Known rows, with every step that occurs
nopekep, zaro: [  4.2   9.8  13.9  17.2   7.5 -21.5   2.3  10.7  -0.6  -3.7  16.7  24.4
 -15.0 -19.4 -31.8 -19.0  16.0  36.0]
biri, zaro, pupen: [  9.6 -11.4   3.5 -17.3  24.3 -26.4  25.5  10.4  -2.0  12.3  11.8  -6.4
 -20.9 -35.7 -18.8  -4.5 -26.3  31.1]
nopekep, sigap: [  5.1  20.0 -13.4  -0.8   3.7  14.9  13.2  19.7 -15.1  -0.8  26.6  10.2
 -43.8   0.5  -1.3 -32.4  -0.1  24.8]
sigap, tolu: [ 28.9  28.1   3.2  32.3   4.7 -27.0  -6.0  10.3 -14.4  12.6   5.4  36.5
 -26.5  -0.3  -0.2 -41.8  21.8  -9.7]
biri, zaro: [ 11.9   4.5  10.5 -17.9  -2.5 -24.9   6.2   8.5 -18.9  21.0  13.5  -4.2
 -31.5  -7.4 -23.9 -14.4   3.1  27.5]
nopekep, zaro, tolu: [-17.2  16.1   6.5  15.3  14.0  -8.4  12.8   9.2   4.1 -24.2  23.2  -5.3
  -4.2   8.6 -41.6  -9.5  17.8  11.6]
sigap, pupen: [ 41.8   5.1   7.4  20.0 -30.9  16.4  -7.3  14.9 -20.7  13.5  29.7   4.7
 -33.9 -11.6  -1.0  -7.0   7.8  10.8]
tolu, sigap: [ 13.9   6.9  -2.5  37.0  -1.1   7.0 -22.9  19.9 -13.0  35.4  -8.5   8.4
 -15.6  -0.9 -18.4 -11.0  29.7  39.0]
sigap, tolu, nopekep, zaro: [-20.9  19.5  26.3  31.9  16.1 -33.9  -1.6 -21.3  -9.0 -23.3  -7.3  61.1
   5.7 -21.1 -30.2 -36.6  18.0   5.6]
pirin, sigap, tolu: [ 17.0  22.7  16.4  43.2  -0.9 -19.7  24.0  36.8  -5.6   0.3 -14.9  26.8
 -29.9 -11.4   7.0 -33.5  24.8  -5.5]
zaro, tolu, sigap, pupen: [  6.5   8.5  -1.7  52.2 -25.0  40.6 -19.6  21.5 -17.6   9.4   8.9 -29.8
 -14.6  26.4 -25.2  16.5  23.7   2.5]
pirin, sigap, tolu, nopekep, zaro: [-35.4  13.6  39.9  41.2   7.9 -26.0  23.4   7.4  -0.2 -30.9 -26.8  52.0
  -0.1 -32.4 -17.6 -26.7  25.6   9.0]
tolu, nopekep: [ -1.1   6.3  25.6  -5.1  10.2  10.7  -7.2 -17.9 -16.4  14.4   0.9  24.7
   0.6 -20.6  -6.0 -18.7  22.6  35.4]
pirin, biri, zaro, tolu, nopekep, sigap: [-85.0 -20.0  -3.5 -34.8  32.8  -2.4  21.6 -14.8 -24.7 -29.3 -24.7 -23.2
 -33.4  14.3 -31.2  12.7 -10.9  -4.8]
nopekep, sigap, tolu, pirin: [ 18.8  25.2 -13.1  12.2  26.6  10.5  -9.2   0.9  -5.6   1.3  17.7  29.5
 -16.3 -22.3  13.5 -40.7  13.2 -23.3]
pirin, biri: [  4.2 -13.5   3.1  10.9  23.9 -21.8  -9.6  11.6 -14.4  16.8 -23.8  11.9
 -35.1  -9.8  -6.0  -8.6  11.8  12.3]
nopekep, zaro, tolu, sigap, pupen: [-16.9   4.9  -1.3  60.6 -21.0  22.9 -17.3  21.0  -6.2 -18.3  14.4 -20.7
  -5.6  19.8 -52.7  20.8  15.6   7.3]
nopekep, zaro, tolu, sigap: [-34.3  11.8  -4.7  47.2   9.5   4.3 -10.1  16.6   4.9 -11.4   2.4 -12.1
   0.8  16.9 -54.3   2.9  26.3  26.5]
pirin, biri, zaro, pupen: [-14.6 -38.3   0.3 -16.0  44.2 -41.0  18.6   7.3  -6.1   5.5 -24.8  -9.3
 -36.7 -35.4 -17.3   9.1 -30.9  18.3]

Rows
[-60.3 -27.9  20.5 -25.7  31.1 -20.0   6.6 -26.1 -22.3 -13.1 -37.2 -20.4
 -11.3   4.4 -34.1  16.9  10.3   0.9] -> pirin, biri, zaro, tolu, nopekep
[ 26.9   3.1  25.2  32.5 -35.5  22.3  20.8  41.2  -8.9  -0.1  10.5  -8.2
 -40.5 -19.4   9.8   1.3  13.4  12.8] -> pirin, sigap, pupen
[  5.3  33.6 -16.7  25.0   7.4 -12.5  10.7  19.9 -16.7  -4.7  16.4  35.3
 -46.1   7.2   3.0 -48.9   0.4  -9.4] -> nopekep, sigap, tolu
[-27.2 -10.4  26.3   5.7  38.5  -5.9  18.3 -17.5  10.4 -24.9   6.2  36.0
  19.1 -53.1 -27.6  -7.1 -11.6  42.6] -> tolu, nopekep, zaro, pupen
[-35.5 -20.1   1.7 -15.8  27.4 -34.6  14.1   2.7 -14.8  -1.6 -18.8 -37.1
 -33.3  18.7 -34.7  10.5   6.0  -5.2] -> pirin, biri, zaro, tolu
[-23.1   1.6  24.3  15.3  28.3  22.9  23.5  12.6  26.2 -26.3   7.1 -22.0
  23.7 -28.8 -21.1  11.0  33.1   3.8] -> nopekep, zaro, tolu, pirin, sigap
[-50.2 -23.3  -7.1  13.7  20.7 -19.2 -13.4  13.3 -14.8  12.8 -45.9 -41.7
 -23.8  27.7 -47.2  22.4  15.4   4.8] -> pirin, biri, zaro, tolu, sigap
[ -5.8 -34.9   1.0  -5.9  69.3 -46.1  -7.2 -15.3   6.3   7.0 -31.6  12.2
  -6.6 -56.9  -2.2   2.9 -15.3 -27.1] -> sigap, tolu, pirin, biri, zaro, pupen
[ -9.4  -4.0   1.7  24.7 -31.5  18.0  -9.4  22.5 -23.1   9.3   6.9 -49.0
 -21.6  26.3 -42.0  23.6   8.4   4.3] -> biri, zaro, tolu, sigap, pupen
[ 18.8  -3.1  23.2   9.3  19.9  25.9   6.6  19.2  12.9  18.5  -5.5   1.0
  -2.1 -48.5  15.3  -4.3  34.8  20.0] -> tolu, pirin, sigap
[ 35.1  17.5   8.9  20.3  26.3  -8.1 -24.6  -8.8   0.7  23.5   6.0  36.0
   3.4 -29.5   4.2 -31.5  33.2 -19.5] -> sigap, tolu, pirin
[-27.3   6.1  21.8  32.5  40.8 -32.5  13.3 -19.4   6.7 -31.9  -6.1  59.4
  15.0 -48.8 -26.5 -22.7  -8.6   8.5] -> sigap, tolu, nopekep, zaro, pupen
[ -4.8 -21.7   5.8  -4.3  44.5 -44.3 -21.1 -16.9 -10.1  17.5 -33.4  15.5
 -17.6 -31.6  -5.4 -10.2  14.6 -30.5] -> sigap, tolu, pirin, biri, zaro
[ 11.5   9.7   8.0  -4.1  33.2  29.1 -12.8 -12.3   7.1  12.9  21.3 -21.6
  17.0 -12.0  -6.0  -2.0  34.8  -5.0] -> zaro, tolu, pirin
[-30.4  14.6   4.6   3.8 -18.2  54.6  11.9  -6.1 -24.1 -34.0  28.1 -16.7
 -19.0  15.7  -9.7   0.3  -2.2  -6.4] -> zaro, tolu, nopekep, sigap, pupen
[ -7.6  -4.7  27.6  29.9  -4.1  41.7  19.3  16.6  15.6 -33.1  20.3 -31.8
   7.7 -31.7 -18.0  30.2  26.9 -10.0] -> nopekep, zaro, tolu, pirin, sigap, pupen
[ -3.7 -12.5  27.3  -4.6 -11.1  36.1  26.3  12.3  -0.6  -7.4  11.9 -55.8
  -6.9 -22.3 -10.3  34.0  17.5 -18.2] -> biri, zaro, tolu, pirin, sigap, pupen
[-23.3  10.8  21.4   0.2  16.3  21.8   2.4 -19.5 -10.5  -1.7   5.1  -2.2
  12.6   6.0 -17.4  -8.0  28.3  13.8] -> zaro, tolu, nopekep
[  0.2   4.1  20.8  10.2  22.7  38.1  18.9  13.7  18.9   3.1  -2.0 -31.7
  12.9 -20.5   4.8   9.8  42.1  -0.7] -> zaro, tolu, pirin, sigap
[-23.5  11.9   3.2  -7.1  10.3  26.9  10.3  -8.7 -19.7  -5.7  15.7  26.2
 -20.9 -10.1  -2.9 -27.1   6.8  30.9] -> tolu, nopekep, sigap
